Each row was made from one path, in order. Every step used is in the known rows, and no mark comes twice. Write each row's path.
Known rows
n > y > g > m > a: [-18  -4  -6  18  -3  11 -12  18  -5  -7   2   4   8   8   1  11   7 -13
  -5  11   9   5 -23 -23 -36   8 -11 -22   3 -12   5  -2  -5   3   3  20
   4   0]
y > g > u > a: [-17  -6  -3   2   6  20 -18  11   8  -8   2   6   0  -3 -11  11   9   7
  -5  -7   8  -3 -17  -6  -3   9 -11 -24   1  -7 -10 -15   3   9   4  19
  -1 -14]
e > g > m > a > u: [ -7  -7 -10   5   4  11 -31   8  -7 -14  18   1   2  -6   3   4  -2   2
  -1   5  -8   4 -25 -20 -22  18  -4 -19   1  -9  -2   9   1   7   0  -2
  -5 -13]
n > y > g > u > a: [-17  -6  -1   6   0  14  -5  13   5 -11   0  10  -5   3 -13  14  13  -2
  -9  -1  11  -1 -21 -11 -15   3 -21 -26  -2 -13  -9 -21   3   7   3  22
   2 -17]
a > u: [-10  -7 -15  -9  -9  14 -21   7   4 -11   9   8  -9  -3   1   6   1   8
  -6   6  -4  12 -32  -7  -4   7  -4 -23  -4 -11 -15  -1  -7   6  -1  14
 -10 -14]
w > e: [-24 -10 -14  -5 -10   3 -12  13  -5 -13   4   5  -2  -7   0   5   1   4
  -6   9   5  15 -22  -4   4   1  -9 -14  -6 -14 -12   2  -6  17   1  15
  -8   1]
a > m > g > e > w: [ -7 -19 -15   0   2  -7 -16   7   4  -5   9   5  -4 -19   3   7  -7   1
  -8   5   9   1 -19   3  -5 -16   3 -11 -14   0  -7  -1   1  11   1  10
 -13   3]
l > y > g: [-18   1 -13   4   2  25 -20   8   8   6   9   9   1  -3  -6  14   4  -7
  -8   8   2   7 -15 -14  -4   5 -16 -15   9  -4 -14 -13  -5  15   1  19
  -3   3]
u > g: [-19  -3 -13 -10  -1  11  -2  12  21 -15   1   6   2 -10  -9  12  13   6
  -4   3   0   8 -22  -6   2   6 -19 -18  -2  -6 -15   1 -13  15   4  15
 -11  -6]
c > f: [-24 -10  -9 -15  -6  10 -15  14  11  -7  -1  10   0   0  -7   7   0  10
  -4  15   4  13 -20   5   5   6 -10 -33   0  -8 -19   1  -8   5   2  19
  -7   4]
l > y > g > m > a > u: [ -9   2 -13   8   8  25 -34  10  -6   5  20   1   5   4   3   9   1 -11
   0  11  -9   1 -24 -29 -30  17  -4 -15  10  -3   0   0  -1   9  -8   7
   1  -7]
e > g: [-18  -9 -10   0   0   9 -17   6  11 -13   7   7   0 -11  -7  10   2   9
  -9   2   4  10 -17  -6   5   4 -14 -20  -1 -10 -14  -2  -4  16   9  11
  -8  -5]
u > a > m > g > e > w: [ -5 -16 -11  -1  13  -1 -14   7   7 -11   8   9  -8 -21   0   8  -2   3
  -1   4   8  -5 -13   5  -3 -13  -1 -14 -13   2 -13  -6   4  11   4  11
 -11  -3]
u > g > e: [-20 -10 -10  -6   4   5   1  12  16 -13   0   2  -6  -8  -9  10   5   5
  -7   6   5   6 -22  -4  -7   8 -11 -11 -10 -13 -15  -4  -7  20   1  13
 -13  -3]
l > y > g > m > a: [-17   0  -9  12  10  25 -25  14  -3   5  10   3  16   2   1   8   2 -16
   2  12  -3  -1 -15 -26 -22  12 -10 -14  13  -1   1   0  -4  11  -2  13
   2   5]
e > n > y > g: [-17  -6  -5  14 -14  18  -4  11   4   1  -1  18 -14   9  -9  13  13   6
 -15   5  10  12 -24  -2 -10  -6 -15 -25   9 -15  -1 -22 -14   4   2  24
   4  -5]
m > a: [-15 -10 -13  -1  -3  13 -16  14   2 -12   0   4   7  -6   6   6   6   1
   0   5   1  10 -22 -11  -4   6   1 -19   1 -10  -7   8 -16  13   4  15
  -7  -2]
y > g: [-19  -3  -9   6  -6  17 -17  10   9  -2   2   9  -1  -3  -4  14   5   3
 -10   2  11  11 -20  -8  -7   5  -9 -23   3 -11 -10 -10  -9  12   5  25
  -5   0]
a > m > g > e > n: [ -7 -19 -11  -1  -3   9  -9  11   4  -1  -6  13 -16   0   4   0  -2   7
  -4   6   3   0 -24  10  -2 -24   2 -15  -3   0  -2  -4 -13   4  -5  12
  -6  -2]
l > y > g > u: [-17  -3  -7   3   3  22 -20  10   5   8  10   5   6  -1 -12  11   6  -7
 -11   0  -1   0 -17 -16  -1   6 -16 -15   6  -3  -8 -14   3  12  -3  12
  -1  -5]
w > a > u > g > e: [-19  -5 -17  -8   0   9  -6   6   4 -17   8  -4 -15   0  -4   8   3   4
  -9   7   2  15 -18  -7 -15  14   0  -8  -2 -17 -15  -6  -5   9 -11   4
 -20  -7]
g > u > a > m: [ -5  -9  -9 -11   9  11 -21  17  13 -10  -2  13  -2  -4  -6   8   3   1
   6   4   1 -11 -24   5   6  -6 -11 -27  -5   3 -11  -3   0   7   2  18
  -2 -23]
w > c: [-21  -8  -7 -15  -4  23 -19   6  13  -5  -6  17  -2  -9  -1   5   3   4
  -3   5   2   6 -28  -7   7  -7 -17 -20  -1  -2 -13   7  -2  11  -1  20
   1  -8]
c > l: [-21 -10 -11  -2 -11  18 -12  13   5  -6  -6   8   6  -7  -2   7   2   6
  -1  14  -1  20 -21  -8  -1   2  -2 -21  -5  -9 -19   5 -15   5   1  21
   1  -8]
n > y > g > e: [-23 -10  -5  13  -8   4  -3  12   1  -6   2   7 -14   3  -6  16   0  -4
 -17  10  17   8 -22 -12 -28   4  -9 -14  -8 -23  -8 -20  -2  13   2  24
  -4   0]
y > g > m > a: [-18  -4  -7  14   5  18 -23  17  -3  -2   3   2  12   0   4  10   3  -5
   0   5   5   4 -21 -21 -27  12  -3 -21   6  -7   3   3  -6   6   3  18
   2   2]
y > g > e > w: [-18 -11  -7  10   3   1 -15   4   3   0  17   5  -6 -15  -6  15   0   8
 -17   3  15   7 -14  -6 -12   6   3 -12  -5 -18  -5 -20   5  17   4  17
  -7   6]
w > a: [-21  -4 -16  -3  -6  18 -10  11   0 -14  -5   4   0   2   3   7   1  -2
  -6   9   5  19 -13  -2   4   4  -7 -20   4  -9 -13  -3  -9   0  -2  16
 -11   2]
x > f: [ -8  -8 -15  -8 -15  12 -12   9  12 -10  -6  13   6  -7  -1   9   5   6
  -3  10   4   4 -23  15  -6   3  -6 -24  -5  -6 -15   3  -7   5   2  19
 -13  -6]
c > w > e: [-32 -12 -10   3 -11   6 -12   6  -2 -18   6   8  -4 -13  -8   4   3   2
  -5   5   1  20 -15   2   6   9   2 -14  -3  -8 -11   0  -6  13  -5   7
  -9   1]
a > m > g > u: [ -8 -14 -12  -7  -4   7 -18  13   5  -5  -3   6   4  -3   0   1   2  -6
  -3  -1  -2  -2 -27  -4   2 -19  -9 -22  -6   6  -5   8  -2   0  -3   9
 -10  -8]
n > y > g: [-21  -3  -7  10 -11  11  -6  11   3  -6   1  11  -5   5  -4  17   8  -4
 -15   7  14  11 -22 -12 -17   0 -17 -23   0 -15  -9 -15  -7   9   6  25
  -2  -3]
a > u > g: [-11  -1 -15 -13  -4  13 -11   7  18 -13  11   5  -7  -6  -7  10  10   8
  -5   2  -6  10 -31  -8  -4  10 -13 -20  -3  -9 -15   0 -12  13  -1   9
 -13 -18]

Write each row's path
[ -7  -8 -17  -5  -7  15 -25   9  -3 -10  10   3  -3  -3   7   6   5   2
  -1   5  -6   9 -31 -14 -13  13   5 -20   1 -14  -6   9 -12  12  -2  10
  -8 -12]
m > a > u
[-20  -9  -8  14   4  14 -19   4   0  11  17   2   4 -17 -10  15  -2   2
 -11  15   4  13  -6 -15 -13   6   4  -3  -1 -10 -15 -19   1  20  -1  12
   2   5]
c > l > y > g > e > w
[ -8  -6 -13  -1   1  14 -25  14  -8 -10   9   3   3   1   7   0   0   0
   4  10  -8   4 -34 -19 -24  16   1 -21   0  -7  -2  13  -5   2  -4   9
  -3 -13]
g > m > a > u
[-11 -13 -16   1   7  -5 -18   8  -1  -5   9   5  -8  -8   4  10  -5  -2
  -5  15  13   9  -6   6  -2  -7   8 -10  -4  -6  -5 -11   3   9  -4  11
 -14   0]
g > e > w > a > m
[ -7  -8 -13 -10   7  13 -19  17  15 -11  -3  18  -6  -5   1  11   0   2
  10  11   5  -2 -19   8   4  -7 -13 -26  -5   2 -16  -3  -9  10   6  24
  -3 -16]
u > a > m
[-17  -4  -1  15  -8  19  -5  16   0   0   0  16  -8  13  -8   7   9   1
 -12  11   8   5 -27  -6 -20  -5 -20 -26   9  -7   5 -16  -6  -5   0  23
   9  -6]
e > n > y > g > m
[-10 -11 -15  -2   2   2 -16   7  -2  -6   7   0   7  -8   0   4   4  -6
  -9  -3   3   5  -9  -1   7 -19  -4 -18   0   5   1   0   5  -5  -7   2
 -15   0]
e > w > a > m > g > u
[ -8  -8 -14  -8   4  15 -14  12  12 -13  -5  12  -3  -8   2   7   1  -1
   6   4   2  -1 -18   4   4 -18 -11 -25  -6   9 -16   3 -11   6   4  19
  -7  -8]
u > a > m > g
[-10  -8 -20   0   0   6 -16   5   1  -6   6   4   5 -11   7   8   1  -5
  -6   4   7  12  -6   2   7 -19  -2 -18   3   7  -6   2  -5  -1  -4  10
 -17   6]
e > w > a > m > g
[-13 -10  -8  -1 -14  16   2  14   2  -8  -6  18 -13   6  -6   5  11  10
 -11  12   4  11 -27   2   1  -9 -17 -24   3 -11  -8 -12 -15   1   0  18
   2  -9]
e > n > y
[-25  -8  -5  13 -17   9  -2  12  -8  -1   6  14 -17   5  -7   9   9   4
 -17   8  12  17 -22  -7  -9  -8 -15 -17   9 -22   0 -20 -12  11  -1  19
   4   0]
w > e > n > y > g
[ -9 -16 -12  -5   9   8 -12  12   7 -13  -7   8 -11  -8   2   4  -6  -1
   3   6   6  -4 -18   5  -7 -13  -3 -16 -15   2 -17  -2  -6  11   1  15
  -9  -6]
u > a > m > g > e
[-13 -11  -7  -9   4  19  -8  10   4 -17  -6   4   5  -8  -6   0  10   8
  -4 -10  -2  -2 -20  -8   6  -7 -16 -24  -7   3 -18   3   0   3  -1   9
  -6  -9]
m > g > u > a
[-18 -14 -15   3   1   2  -3   1  -8 -13   5  -4   1 -14   2   2  -1   1
 -16   2  11  17  -6  -4  -2  -7   6  -9  -6  -9  -9  -4   2   3  -7   5
 -17  15]
m > g > e > w > a
[ -5 -16  -8  -2   6  16  -8  13   6  -7  -6  15 -19  -2   1   1   0  10
   3   5   5  -5 -20  13   0 -21  -2 -17  -4   3  -9  -7 -10   6  -3  13
  -2  -8]
u > a > m > g > e > n
[-20  -8  -2   6 -11   7  -8  12   2  -4   2   6  -3   6 -12  12  11  -7
 -16   0  10   4 -25 -15 -16   1 -17 -24  -3 -15  -3 -16   2   3   2  19
  -1 -10]
n > y > g > u
[-14 -10  -7 -11   5  16 -12  14   6 -16  -4   7   1  -5  -9   4   8   9
  -1  -1  -1  -5 -22  -4   8   5 -15 -25  -5  -5 -16  -4   2   7   2  15
  -2 -17]
g > u > a
[-11 -10 -17  -7  -5  10 -15  11   8  -6  -4  11  -1  -6   6   6  -1  -6
   0   4   2   5 -23  -1   0 -19  -9 -22  -5   5 -10   8 -13   4   2  17
 -12  -1]
a > m > g
[-11  -2 -10   9   1  18 -31  13  -6  -4  14   1   1   3   4   8   1  -3
  -2   4  -1   3 -28 -23 -33  16   3 -21   5 -10   5   3  -3   4  -3  14
  -2  -8]
y > g > m > a > u
[-23 -15  -7   0  -3  -5 -19   9  -5 -13  14  -2   1 -12 -10   3   1   7
 -14  -4   1   7 -17 -12   8   3 -12 -12  -2 -14  -6  -1   7  18   1  -2
  -8  -8]
w > e > g > u
[-15  -1  -6   1  13  28 -21  11   8   0   8   7   3  -4 -13  11  10  -2
  -4  -1  -1  -7 -13 -11   1   7 -20 -18   8  -1 -15 -18   5  15  -1  13
   2 -11]
l > y > g > u > a
[ -6 -11  -5  -3  13   6 -26  13  15 -11   7  10  -2  -9 -10  10   3   6
   1  -1   1 -10 -15   2   8  -3 -15 -23  -4   2 -11  -7   6  15   8   9
  -4 -25]
e > g > u > a > m
[-13   0 -13 -10   2  13 -14  14  14 -14  12   3   1  -2  -6   6   6   6
  -2   7  -8   3 -33 -13 -15  14 -18 -21  -4  -1 -12   5  -4   3  -3   8
  -9 -17]
a > u > g > m
[-32  -8  -1  20 -19  11  -4   6  -5  -6  10  16 -18   0 -16   8  14   3
 -16   4   8  21 -14   2  -8  -2  -2 -17  10 -15   1 -21 -11   8  -6  11
   2   0]
c > w > e > n > y > g
[-13  -9 -13  -9   0   5 -11   8  12 -13  11   2 -13  -6  -6   8   3   9
  -7   4  -1   6 -28  -7 -15  13  -5 -12 -12 -15 -16  -5  -4  18  -5   6
 -16 -14]
a > u > g > e
[-11  -4 -18  -4  -4  10 -21   2  -4 -10  18   3  -5  -8   2   8   2   9
 -12   4   1  20 -16  -4   0   7   2 -19   4 -10 -11  -6   1   3  -7   6
 -15  -5]
e > w > a > u
[-10  -3 -16  -7  -1  12 -15   9  10 -15  12  -1   0  -8  -1   8  15   3
   1   1  -8  10 -28 -17 -13  14  -4 -17   3 -11  -9  10 -16  18  -3   5
 -14 -14]
m > a > u > g
[-16  -4  -9  -3   9  12  -9  20  10 -15   3   0  15  -4  -3   5  10  -3
   5   7  -4   1 -22 -18 -17  12 -14 -19   2  -1  -3  15 -12   9   0   8
  -6  -4]
u > g > m > a
[-22 -13 -15   7  -2  11 -12   1  -1 -14  -2   3  -9  -5   0   3  -6 -15
  -3   7   6  14  -3   9  -9  -7  14 -12  -6   6  -8  -3  -4  -2 -14   5
 -19   8]
c > w > a > m > g > e
[-19 -12 -14   1   4   3  -7   7  -6  -9   8   1  -5 -10   0   6  -3   4
 -13  10  12  15  -7   0  -1   6   5 -11  -3 -15  -9 -12   5   8  -3   9
 -14   7]
g > e > w > a
[-18   2 -10   5   8  26 -21  13   4   5   9   7   8   1  -4   9  -2  -9
  -5  13   0   0 -16 -17 -14  10 -21 -17   7   2  -7  -8   1   7  -2  18
   2   1]
l > y > g > m
[-28  -4 -12   3  -7  21 -11   4   2 -17  -1   7   0  -4  -6   6   5  -3
  -4   7   5  23  -5   6   4  11   4 -21   7  -3 -13  -4  -8  -2 -10   9
 -13   2]
c > w > a
[-17 -10 -11  -5   7  -3  -3   8  16 -12  13   0  -2 -20 -11  11   8  11
 -11   5   6   4 -18  -3  -3   7  -7 -10  -8 -11 -12 -10   0  20   3   6
 -12  -4]
u > g > e > w
[-11 -19  -9  -9   2   2 -22   1   9   1   5  14  -5 -23   3   6  -6   0
  -7   4   7  -4 -22  -1  -1 -27  -4 -10 -13   6  -7   4   8  12  -4  10
  -6   0]
a > m > g > e > w > c
[-27 -10  -6 -11 -10  25 -18   7   8  -2 -10  16   4  -9  -3   7   3   6
   1  12  -3  15 -24  -9   2  -7 -10 -17  -3  -2 -20   9  -8   8  -4  22
   7 -11]
w > c > l
[-17 -13  -9  -6  -6  13  -9  10   3 -10  -4   1   9  -5  -4  -1   7   1
 -10  -9  -2   5 -26 -10   2  -7 -12 -19  -8  -1  -8   7   0   0  -4   9
  -9  -2]
m > g > u
[-19 -17 -12  -3  -4   7  -4   7  -1 -12  -5   2  -6  -8   2   2  -4   2
 -11   3   5   8 -22  -5  -8  -5  -1 -11 -16  -9 -13   2  -4   8  -2  11
 -12   6]
m > g > e
[-14 -18  -6   2 -11   8   5  14  -2  -7  -6  15 -21   6  -6   3   4   8
 -13  15   8   7 -27   1 -11  -7  -8 -15  -3 -19  -7 -18 -10   7  -1  17
   1  -8]
g > e > n > y
[-29 -14  -1   8   4   4 -17   2   1 -25  15   3  -2 -21 -21   2   7   8
  -5  -9  -1   6  -5  -1  11  15  -6 -16  -3  -6 -13  -8  11  18  -2  -7
  -5 -14]
c > w > e > g > u > a
[-11 -17 -16  -2  -1   2 -13  10   5  -7  -4   7  -9  -5   6   5  -9  -5
  -4   7   7   2 -22   1  -9 -15   0 -14 -14  -2  -9   2  -6   9   0  14
 -12   1]
a > m > g > e
[-21 -12  -5  -8  -7  16 -21   2   9  -1   3  15   9 -23  -5   8   5  13
  -3   8  -1  15 -18  -9   7  -9  -7 -16  -1  -1 -17   5  -1  10  -2  17
   8  -8]
e > w > c > l
[-10  -9 -11  -8  -1  13  -6   8   9  -9   9   7 -23  -2  -9   4  10  21
  -9   3  -3   5 -31   2  -8   6  -3 -12   0 -14  -8 -12 -10  12  -8   5
  -8 -16]
a > u > g > e > n
[-13  -7   3   8  -3  22  -3  14   5  -7  -1  16 -11   8 -16   9  19  10
 -11  -4   8  -3 -21  -1  -5  -6 -19 -27  10 -10  -3 -25  -3   0  -1  19
  10 -18]
e > n > y > g > u > a
[-26 -11  -7   6 -13  13  -8   7  -4 -12   6  15 -12  -8 -12  -2   9  14
  -6   4  -1  19 -17  11  14   2   4 -15  10  -9  -4  -8 -12   8  -8   6
  -1  -1]
c > w > e > n
[ -7 -11 -14  -1   6  -5 -13   6   5 -12  26  -7  -5 -19  -4   9   9  10
  -8   2  -2   4 -23 -16 -19  18   8  -8  -5 -17  -6  -1  -3  22  -3  -5
 -15 -10]
m > a > u > g > e > w
